(in the rows, 128 means zero)
Known rows, with every step that occurs:
lizas vabagen: [151  94 111 115 104 156 101 152 152 120 152 150 132 129 171  84 125  80
 103 152 166 133 102 122 153 126 135 172 176 102  97 121 155 133  94 123]
zitati tepo sefazul fatamus gimopod: [ 75 122  77  52 124 182 138 106 172 113 137  92 102 124 153  99 179 132
  74  94  88 148 146 155  62  81 147 220 154  97 170 136 143 168 114 109]
sinam tede vabagen: [ 94 134 134 127 142 186 105 185 144  94 117 146  94 136 124 188 131  85
 154  82 152 110 125 163 142 114 142 141 134 154 150  99 156 137  73 103]
sefazul fatamus zitati tepo gimopod: [109 142 103  86 128 172 160  84 177 118 132 108  73  93 140 107 148 129
  85 112  88 157 107 140  89  64 178 171 112 113 188 135 139 141  93 105]
vabagen tede: [166 103  85 143 112 178 135 134 136  67 142 119 116 101 143  93 133 107
 136 139 166 159  97 130 143 109 134 122 122 120 120  82 159 149  71 119]
zitati fatamus tuki: [132 131 100 154 137 172 124 107 182 108 171 148  75  59 131 178 145 117
  90  97 110 147 111 132 123 118 157 118  96 132 152 143 127 208 112 133]
tepo gimopod fatamus zitati: [152 150 113 145 119 143 128  76 138 116 101 137  44 120 106  95 112  89
 122 161  78 168  94  88  77  54 161 139 117  80 140 159 112 124  88 120]
tede vabagen lizas: [117 118 135  92 114 169 118 195 159 116 135 130 138 146 156 104 117  96
  88 110 156  98 118 120 148 142 112 184 169 141 124 106 187 138  59 111]
gimopod fatamus zitati: [145 160 142 120 103 167 145  90 128  98 125 140  42 121  97  84 135 100
 111 132  98 156  78 128  97  87 173 165 113  78 155 141 125  99  69 120]
sefazul tepo: [123 121 106  89  92 154 120 127 174 115 125 129  87 128 151 113 160 132
 129  96 107 127 127 144  74  97  91 180 151 104 125 137 122 132 126 116]
tiben tepo sinam: [147 116  85 139  96 114 103 116 137 141 157 169  86 152 139 168 148  93
  95 105 118 129 109 116  84 132 124 144  91 161 121 114 121 124 189 126]
sefazul tepo sinam tede: [101 137 126  88 115 143 141 131 168 100 124 144  65 145 126 182 167 142
 121  83 110 140 123 154  78  82  98 148 139 122 118 143 130 113 139  92]
zitati tepo: [111 122  94  79 119 157 135 109 145 117 123 116 131 134 147 114 168 113
  99 104 119 167 114 128  76  96 131 160 180 108 145 129 136 145 115 132]
zitati fatamus gimopod tepo sinam: [ 84 154 107 111 120 156 170  96 170 114 153 136  83  97 125 126 146 161
 103 122 111 186 127 136  91  93 162 159  69  97 177 141 125 163 110 123]
fatamus gimopod tepo muko: [ 90 169  93 109  85 161 128 113 161 103 102 131  90 139 107  93 146 151
 103 156 146 165 121 152  67 103 158 217 113  85 139 130 113  67 100 116]
tiben tepo: [152 102  69 144  83 137  78 123 145 144 153 160  97 139 161 128 141  79
 120 103 119 112 116 127  91 140 129 173 104 153 133 104 118 139 166 137]
fatamus gimopod: [120 144 113 133 119 156 115 103 159 125 113 114 104 127 106 121 119 137
 104 147 134 158 119 147  81 105 190 192 103 109 156 138 130 107 106 134]
sefazul fatamus gimopod tepo muko: [103 160  95  99 112 175 156 111 182 109 129 111  83 104 130  90 169 151
  99 145 111 152 120 158  79  82 188 212  83  96 168 124 128 120  91  87]
gimopod tepo muko: [104 157  78 100  63 153 125 134 133 101 116 162  96 141 134  78 166 114
 115 144 150 157 113 132  95 122  89 178 152  93 106 108 104  82 116 110]
tepo gimopod fatamus: [162 138 103 153 127 138 122  88 135 122 105 135  64 123 119  93 124  80
 136 165  71 165  99  77  71  61 155 130 120  77 125 151 108 148  98 117]
sefazul tepo gimopod: [126 121  91 103 102 144 118 109 180 120 106 126  76 129 148 111 145 125
 135 115  83 138 131 117  54  66  91 167 149  96 119 155 112 140 128 113]
zitati tepo tiben: [ 95 113 107  65 112 153 108 111 111  97 129 131 122 146 146 122 190 125
  83  98 146 160 110 148  92 111 123 160 172 126 143 115 156 137 124 136]
tepo gimopod fatamus tuki: [170 148 100 170 135 149 111  87 154 105 109 139  46 109 103 124 136  80
 118 158  75 155  98  83  75  60 168 126 119  76 118 160 111 152  91 113]
lizas vabagen tede: [166  82  92 123 106 175 120 158 156  70 156 137 129 113 176  67 130  86
 119 159 191 140  93 125 172 114 134 157 167  96  88  96 179 142  57 114]
tepo tiben: [120 109 128 113 100 143  70 123  80 106 142 159 103 141 136 129 162 107
  91 125 172 136 103 146 138 149 127 139 127 156 129  97 158 126 141 141]
tepo sinam tede vabagen lizas: [ 99 144 148 113 149 143 144 165 138 103 133 157  95 157 111 213 132 109
  94 103 149 142 106 140 136 112 132 114 134 155 120 119 169 116 110  89]
tepo sinam tede: [113 143 135 132 145 131 133 128 125 110 133 161  83 143 100 221 140 109
 108 115 139 163 100 141 120 104 144  92 117 149 125 124 140 115 143  99]
sinam tepo muko: [162 115  60 143  81 139  78  93  97 136 131 201 103 132 117 125 119  68
  93 156 142 125  71 143 107 158 117 156 139 149  63 114 103  96 172 118]
sefazul fatamus: [138 127 102 118 131 168 138 117 159 132 154 115 102  93 150 104 157 109
 110 125 100 140 110 137 112 100 172 159  97 127 166 113 142 171 112 102]
sinam tede vabagen lizas: [ 91 123 135 114 138 185 107 196 152  90 128 144 106 142 143 174 121  84
 135  91 154 103 120 170 155 120 136 159 158 152 137  98 175 137  58  92]
muko tepo sinam tede vabagen lizas: [121 118  94 135 142 149 175 171 114 122 134 168 115 176 151 164 133 106
  57  86 154 132 114 125 125 152  91 135 124 142  70 105 167 119 103  98]
fatamus zitati tepo: [102 143 115  76 101 163 137  87 150 112 121 127  85 123 120 121 129 122
  76  97 133 165 101 148  95  94 146 167 159 119 170 136 136  91 100 143]
gimopod tepo: [107 141  84  98  78 159 133 120 134 107 133 144 107 133 145  65 170 112
 135 133 139 158 131 126 114 106 108 162 139  79 139  90 110 118 104 113]
tiben tepo sinam tede vabagen: [124 121  97 136 111 136 101 148 143 121 146 173  76 160 133 201 148  89
 114  83 128 110 120 135  97 129 130 143  87 170 129 105 135 122 163 111]
sinam tepo: [167 100  66 141  96 142  85  81  97 143 146 181 113 125 126 109 122  66
 110 147 133 130  93 140 123 142 136 140 126 135  94  97 108 134 161 124]

Rows:
[107 112 120  76  85 151  95 128 139  95 130 143  79 141 151 120 181 144
 110  91 134 119 125 158  89 114  84 181 144 127 121 125 141 123 138 119] => sefazul tepo tiben
[152  91  80 125  88 139  59  83  63 124 152 197 104 138 128 116 145  76
  93 145 158 120  88 152 139 157 131 138 119 156  92  85 130 127 171 126] => sinam tepo tiben
[ 98 120  87  92 108 186 112 112 158 128 161 120  56 106 144  96 137 106
  72 101  93 115 143 158 116 107 138 207 114 123 166 125 141 157 127 106] => tepo sefazul fatamus zitati
[ 94 159  98 108  94 163 133 104 161 108 113 117  96 137 114  85 148 150
 117 149 138 166 134 149  80  89 169 205 104  76 162 118 117  94  89 119] => fatamus gimopod tepo
[ 79 153  85  97  93 172 125 107 162 109 124 118  80 138 118  78 149 148
 105 139 127 152 155 156  80  92 157 230 108  72 161 122 118 105 100 114] => fatamus gimopod tepo sefazul
[118 136  99  90  80 151 112 139 175 104 107 149  81 138 140 126 157 135
 109 106 118 124 106 149  56 112  73 198 163 120  94 154 117  94 139 111] => sefazul tepo muko
[ 98 151 127  71 110 150 154  81 144 112 122 135  77 132 105 147 132 134
  60  99 132 177  94 140  94  88 142 150 148 123 162 144 138  80 114 137] => fatamus zitati tepo sinam
[148 117  61 148  67 135  72 136 144 131 137 178  88 147 150 143 138  80
  98 114 130 109  99 132  72 155 111 187 115 166  99 120 111 101 178 133] => tiben tepo muko
[128  97  45 129 123 176 150 141 122 145 155 141  98 139 181  85 146 101
  56  86 110 116 145 129 104 153  94 194 108 117  95 108 145 166 121 108] => muko tepo sefazul fatamus
[106 143 105  88 106 157 136  75 154 118 107 128  76 123 120 119 118 118
  82 110 116 171 103 127  82  73 146 157 156 112 167 150 130  99  99 141] => fatamus zitati tepo gimopod
[ 83 132  65  74  81 181 132 123 149 109 154 128  78 123 159  46 183 115
 113 119 109 137 161 143 111  98 107 206 125  75 153  92 115 150 112  89] => gimopod tepo sefazul fatamus
[ 84 153 108  99  90 161 117 104 134  94 117 130  90 144 113  90 165 157
 103 146 159 161 130 158  91 102 166 204  99  90 161 110 131  88  97 121] => fatamus gimopod tepo tiben
[ 88 138 114  77 143 148 153 113 142 102 119 128 108 147 123 187 174 124
  91  92 123 177 109 144  81  82 137 126 166 122 140 133 146 127 126 110] => zitati tepo sinam tede
[127 141 109  97  98 150 135  96 180 104  98 131  37 125 132  95 148 128
 133 116  66 140 117 118  46  46 110 180 136  71 128 166 110 121 101 106] => sefazul tepo gimopod fatamus zitati
[ 97 154 110  78  93 162 133  95 149 105 107 143  79 130 114 131 127 125
  65 105 139 160  86 150  84 105 132 181 168 129 147 149 132  65 107 140] => fatamus zitati tepo muko
[121 102  53 122 115 179 156 133 125 140 151 141  83 138 172  88 135 104
  46  81 115 117 139 136 105 148  98 199 107 119 106 113 145 150 118 111] => muko tepo sefazul fatamus zitati
[108 110  81  99 116 182 107 124 154 132 165 116  78 108 156  94 150  98
  86 109  88 113 149 148 109 114 134 200 118 122 153 121 142 184 138 100] => tepo sefazul fatamus
[118 101  55 115  80 164  83 118 161 139 173 148  56 126 167 114 146  89
  87  87  89  89 142 150  88 127 133 216  89 148 155 110 125 152 169 118] => tiben tepo sefazul fatamus zitati
[158 108  52 167 126 141 145 123 116 150 115 155 110 151 167 104 114  90
  82 120 119 151 120  84  86 132  94 138 121 112  75 121 128 144 115 130] => muko tepo gimopod
[ 94 132  98  83  70 153 107 121  98  88 138 158  97 147 145  71 192 123
 118 128 166 152 129 142 129 121 102 161 131 100 137  78 130 113 115 118] => gimopod tepo tiben
[144  88  48 126  90 155  69  85  96 145 162 178  93 129 134  99 123  60
  94 135 116 112 122 147 121 145 117 173 131 131  93  99 112 152 175 116] => sinam tepo sefazul
[138  96  81 139 110 151 122 143  73 125 140 167 117 165 167 108 153 107
  59  96 169 131 111 130 121 176  89 153 116 143  78  91 156 126 127 135] => muko tepo tiben
[ 87 133 104  65  96 174 126  90 150 112 127 127  71 127 123 113 131 121
  66  90 122 151 118 154  94  96 131 189 163 115 168 139 139 102 109 139] => fatamus zitati tepo sefazul
[ 79 170 114 107 111 156 150 105 157  99 112 129  83 146  97 133 153 157
 112 140 141 175 132 155  82  81 175 183  96  86 156 122 120  84  99 101] => fatamus gimopod tepo sinam tede
[160 121  70 153  87 134  96  92 148 131 129 161  47 136 139 113 126  75
 123 125  78 129 108 101  60  90 149 169  89 118 138 133 105 129 139 129] => tiben tepo gimopod fatamus zitati
[105 155  98  93  92 137 158 112 128 107 137 154  96 145 122 104 174 127
 112 135 138 178 125 113 109  99 104 135 127  86 129 103 114 102 128 100] => gimopod tepo sinam
[120 113  98 126 107 132 104 157 148 120 152 171  83 165 145 192 141  89
  98  88 129 106 116 138 108 132 126 159 106 172 120 104 149 121 151 102] => tiben tepo sinam tede vabagen lizas
[175 120  69 150 101 139 101  49 102 134 125 184  64 125 105  95 109  62
 114 169  93 144  83 112  96  92 155 137 113  99  98 126  98 125 135 112] => sinam tepo gimopod fatamus zitati
[106 135  88  79 105 152 127 123 148 108 104 134 121 141 140 129 164 117
  81 112 130 164  95 134  61 110 113 178 192 121 116 143 130 109 127 129] => zitati tepo muko
[ 86 146  98 114 113 166 157  99 175 112 151 130  90  93 136 106 142 153
 114 119 112 178 132 144  91  97 163 174  74  93 182 136 122 173  99 128] => zitati fatamus gimopod tepo
[129 159 135  90 107 172 158  84 135  90 119 128  51 125 103  83 154 111
 100 121  91 166  80 133  78  73 170 175 132  70 162 147 130 103  63 118] => gimopod fatamus zitati tepo
[117 168 147  93 119 168 169  89 133  79 118 137  35 133  90 124 157 113
 102 114  93 170  80 143  80  62 176 156 124  77 160 149 134  94  68 105] => gimopod fatamus zitati tepo sinam tede
[ 94 150 120  75 139 177 171  99 171 105 141 117  66  99 126 149 159 136
  82  95 103 157 101 166 101  70 182 159 106 127 192 128 149 128  96  92] => sefazul fatamus zitati tepo sinam tede
[149  97  45 128 104 173  79  83 125 134 172 171  73 103 131 115 146  71
  77 127 103  97 122 158 123 131 145 177 112 130 103 105 116 170 163  95] => sinam tepo sefazul fatamus tuki
[135 133 104 100 103 149 131 106 178 107 102 128  52 129 138  95 157 123
 141 119  61 141 123 109  43  52 104 176 137  69 122 161 109 139 106 102] => sefazul tepo gimopod fatamus
[164 116  64 161  95 131  89 101 146 136 130 157  61 141 148 111 137  68
 132 130  74 125 111  95  59  93 142 164  92 115 127 129 105 148 145 125] => tiben tepo gimopod fatamus
[106 149 116  73 128 168 173  90 171 116 143 113  75  99 128 125 158 140
  71 104 102 159 101 147  97  74 177 163 108 123 188 134 146 129 103 101] => sefazul fatamus zitati tepo sinam
